Known rows, with every step that occurs:
nedof -> dolomu -> nuve -> fiketef: [ 66.6   4.4  -9.3 -33.4 -27.1  51.9 -26.6   8.1  24.5 -17.4  23.0  21.7
  37.7  -4.8  -7.6 -49.7 -18.9  22.6  -4.5 -37.7  46.3 -10.4]
doka -> nedof -> fiketef -> nuve: [ 44.9 -54.5 -44.1  18.2 -37.1  29.9 -45.7 -30.6  32.9 -48.8 -40.7 -14.8
 -19.4  11.9 -40.5 -18.7   1.1 -21.0 -27.7  21.3  46.6  28.2]
doka -> nedof -> fiketef -> nuve -> dolomu -> gakule: [ 64.0 -45.0 -24.5  17.0 -36.3  52.1 -42.3  -8.9  63.4 -42.9 -19.0 -14.1
 -17.3   3.6 -13.2  -0.9 -14.5  33.5 -21.1  51.3  40.1 -14.5]
nedof -> dolomu -> nuve: [ 46.6   0.0  -3.5 -34.4 -41.6  42.1 -14.4  -1.7  18.7 -16.0  12.3  28.3
  29.7   4.8 -23.4 -49.7 -38.5  11.7  -8.7 -26.4  23.5   2.5]
gakule -> dolomu: [  8.6  22.5 -21.7 -17.2 -31.7  37.9 -17.2  12.6   6.4  16.9  -5.9  25.5
  19.4 -13.1   1.5 -34.4 -43.4   9.0 -21.6  -5.3   9.0  27.9]
zosolud -> nedof: [  6.7  -4.5 -34.7  -8.2 -47.7   4.8   5.6 -11.3  26.1 -11.2 -13.6  -1.3
 -12.2  -8.6  22.5 -45.8 -10.3   9.3 -22.8  11.6  36.7  31.9]
doka -> nedof: [ 18.7 -24.3 -20.8 -22.3 -38.3  44.8 -23.4 -16.2  40.3 -30.5  -4.2 -19.0
 -27.1 -16.0 -13.0 -25.2 -50.0  -8.9 -28.5  11.9  36.2  29.8]
zosolud -> nedof -> fiketef -> nuve: [ 41.4 -32.2 -61.2  30.7 -44.7  -4.8 -15.3 -31.8  17.2 -32.1 -49.0   1.0
  -5.2  21.0  -2.9 -37.9  35.7  -2.3 -23.8  19.7  48.9  29.2]
fiketef -> nedof -> dolomu -> gakule: [ 33.1 -25.5  -0.4 -60.8   9.7  30.2   6.1  13.9  26.3 -21.1  -1.6  14.8
 -11.6  -3.1  15.6 -16.0 -31.7  38.8  -8.9  13.1   3.3   6.4]
gakule -> dolomu -> nuve -> fiketef -> nedof -> doka: [ 32.7  28.2  -5.6   5.3  -6.1  69.5 -53.4   3.4  30.5  20.2 -15.5   0.3
  37.6 -30.1   2.8 -42.8   3.0  30.2 -44.5 -20.1  56.2  -3.7]
fiketef -> nuve: [ 33.3  -5.1 -29.7  11.2 -28.1  29.9 -25.5  11.9  25.0 -27.0 -29.1   8.9
  -5.3   4.6  -7.6 -47.0 -11.9   2.5   6.2   0.9  12.1  51.9]
zosolud -> gakule -> dolomu -> nuve -> fiketef -> nedof -> doka: [ 27.0  27.8  -2.7   5.3   0.8  67.1 -60.4  23.5  16.0  41.6 -22.2  -2.5
  24.9 -19.9  16.2 -57.2  21.6  51.6 -23.9 -15.5  33.6  -7.4]
gakule -> dolomu -> nuve -> fiketef -> nedof -> zosolud: [ 32.1  -0.7   2.0 -15.9 -23.2  71.4 -30.8  10.9  16.7  29.6   4.8   6.5
  31.9 -36.7  33.2 -34.5 -14.2  65.9  -5.6 -27.2  50.6  -2.2]
nuve -> dolomu -> gakule: [ 34.3   7.2   5.9 -17.8 -32.6  50.1  -9.9  36.2  51.6  -6.5   6.9   3.0
  -2.6 -20.3  26.7 -17.6 -46.0  48.4  -1.6  31.8  10.3   3.4]
zosolud -> gakule -> dolomu -> nuve -> fiketef -> nedof: [ 29.6  28.0  -0.3 -16.6 -11.6  73.7 -41.9  44.3  22.5  32.1  -7.5  11.8
   5.1 -22.2  42.6 -49.4  -1.2  80.4  -3.9  -2.6  17.3  -3.4]
zosolud -> gakule -> dolomu -> nuve -> fiketef: [ 26.7  30.9 -10.5 -14.0 -35.1  73.9 -43.6  36.4  11.9  45.1  11.9  32.3
  25.2 -20.4  26.8 -64.1  -8.3  56.7  11.2 -17.5  14.8  -1.6]
fiketef -> nedof -> zosolud: [ 15.3 -36.9   0.0 -14.3 -20.9  24.9 -12.3   3.0  11.3  -5.8 -20.9 -26.6
  -8.1 -18.2  23.6 -16.9 -18.9  22.8  -4.6  -1.6  33.6  38.3]
zosolud -> gakule -> dolomu -> nuve: [  7.7  31.2  -0.8 -17.3 -46.6  65.2 -29.1  29.3   4.8  40.3   1.8  36.9
  25.6  -8.9  12.3 -66.7 -32.4  47.0   8.2  -7.2  -8.4   6.9]
dolomu -> gakule: [  0.0  -6.9  -8.8 -31.7 -25.4  41.7   1.8  13.7  37.9  -2.5   4.1  13.0
 -13.4 -16.6  21.4 -34.2 -38.2  20.2  11.5  20.2  -3.1  27.0]
zosolud -> nedof -> doka: [  0.8  -1.5 -31.6  11.4 -27.2  -2.1 -11.2 -27.5  19.8  -0.1 -33.2 -23.6
   2.2  -4.2  -0.4 -56.4   9.7 -20.8 -47.5   1.1  52.4  27.4]

Rows:
[ 48.5  -6.0  -5.7  10.3 -24.4  48.5 -18.1  33.0  56.5 -22.3 -12.3   9.2
  -5.2  -4.8  14.4 -32.6 -25.4  53.3   8.3  33.7   8.9  14.4] : fiketef -> nuve -> dolomu -> gakule
[ 49.9  -6.0   9.3 -35.9 -20.2  47.8 -18.3   3.7  29.7 -24.5  -6.5  13.6
  16.6   1.4 -10.5 -40.4 -27.9  29.6 -21.6 -12.8  23.1   3.6] : fiketef -> nedof -> dolomu -> nuve
[ 17.4  -5.9  -6.4   1.3  -0.4  25.8 -40.1  -2.7  26.7 -16.0 -45.3 -31.3
  -2.2  -9.6  -7.6 -27.3  -3.5 -15.0 -43.3   2.9  35.2  37.4] : fiketef -> nedof -> doka
[ 56.4 -27.2 -36.9  34.1 -44.0  11.6 -13.3  -5.6  47.4 -25.2 -29.7   6.0
  -4.3   9.6  20.7 -22.7  25.8  49.4 -20.5  52.1  42.7  -7.8] : zosolud -> nedof -> fiketef -> nuve -> dolomu -> gakule
[ 20.9 -24.8 -45.2   1.3 -51.7  -5.6 -11.0 -27.1  19.9 -20.6 -24.1  -3.6
  -2.4   5.8   9.7 -22.2  13.8  -8.9 -35.7  25.2  49.0  21.6] : zosolud -> nedof -> fiketef
[ 51.6 -17.2 -10.0 -55.0  19.7  36.3  -2.6  21.2  31.4 -17.3   6.7   6.6
  -8.0  -6.3  29.8 -12.8  -9.5  50.9  -8.1   4.3  25.0  -4.8] : nuve -> fiketef -> nedof -> dolomu -> gakule
[  4.3  -5.3  18.3 -13.3 -30.0  58.1 -27.6  18.4  -3.5  50.5 -12.1  11.2
  17.5 -15.0  29.9 -48.9 -17.8  78.6   9.8 -11.0   3.5   5.1] : fiketef -> nedof -> zosolud -> gakule -> dolomu -> nuve
[ 64.2 -15.9 -16.7 -36.0   9.2  24.9 -24.1  19.6  20.3 -31.3 -11.9  -6.7
  -0.4   0.3   9.3 -13.7  -5.8  25.1 -27.3 -14.6  42.1   9.2] : nuve -> fiketef -> nedof -> dolomu
[ 33.5  34.5 -15.7 -14.0 -42.4  77.3 -32.3  18.4  25.6  19.2  19.2  33.6
  36.8 -30.8  14.8 -50.1 -25.0  41.1 -10.7 -21.5  41.9   2.2] : gakule -> dolomu -> nuve -> fiketef
[ 40.9  13.8  -6.9 -10.0 -39.7  65.0 -31.3  13.1  43.4 -11.0  13.5   9.1
  13.0 -25.9  12.6 -49.4 -13.3  27.0   9.3 -13.7  46.2  11.1] : dolomu -> nuve -> fiketef
[ 41.2  -6.6 -13.4 -16.8  -0.6  41.3 -25.7  26.3  41.0 -25.3 -16.2 -19.8
 -19.5 -21.5  31.1 -13.6  -2.3  24.4 -14.5   6.7  41.7  29.8] : nuve -> fiketef -> nedof
[ 37.7 -25.1   9.6 -12.4 -23.3  63.9 -28.0   7.3  37.1  -0.9  -2.4 -16.8
   6.6 -34.5  33.9 -37.5  -3.4  59.8  10.4 -19.8  61.8   7.4] : dolomu -> nuve -> fiketef -> nedof -> zosolud
[ 39.3  28.7  -6.1 -14.6 -22.4  78.1 -35.2  24.8  37.6   8.8   0.5  17.6
  19.0 -33.6  24.1 -34.5 -18.5  59.0 -21.0 -10.4  39.5   3.6] : gakule -> dolomu -> nuve -> fiketef -> nedof
[ -4.0 -24.6   3.9 -14.6 -52.7  68.1 -26.8 -10.3   3.8  49.4  12.3   4.6
  11.9 -19.2   5.4 -55.5 -43.2  54.3   1.4 -22.1  25.3  -9.8] : doka -> nedof -> zosolud -> gakule -> dolomu -> nuve
[ 39.8   9.1   2.0   2.8  -6.9  62.2 -53.0   0.8  49.9  -7.2 -22.3 -25.1
  15.1 -21.6   4.5 -46.0  14.6  20.5 -30.7 -11.4  64.3   5.0] : dolomu -> nuve -> fiketef -> nedof -> doka
[ 16.9 -14.6  -4.3 -13.1   0.0  34.1 -33.7  36.0 -15.1  48.4 -14.4  -9.8
   2.0 -20.3  49.9 -23.0   3.1  71.1   4.5 -12.9  24.8  11.7] : nuve -> fiketef -> nedof -> zosolud -> gakule -> dolomu
[ 28.2 -27.1  15.6  -9.8 -20.3  54.5 -38.1  25.3  20.1  19.3  -7.6 -20.0
  -2.0 -21.3  49.8 -46.4  16.5  74.0  34.2 -16.3  37.2   5.2] : dolomu -> nuve -> fiketef -> nedof -> zosolud -> gakule
[ 29.9 -44.2 -32.2  -8.5 -42.7  30.2 -39.5 -34.2  31.9 -36.5 -16.9 -24.4
 -15.0  -4.9 -25.9  -2.6 -25.7 -29.8 -38.6  23.5  48.0  14.9] : doka -> nedof -> fiketef
[ 49.5   5.4   2.0 -14.5 -27.2  69.6 -34.2  22.3  55.1 -21.3  -4.2  -4.1
  -5.3 -32.1  31.0 -37.3  -7.5  44.9  -1.5  -2.7  44.9  11.9] : dolomu -> nuve -> fiketef -> nedof
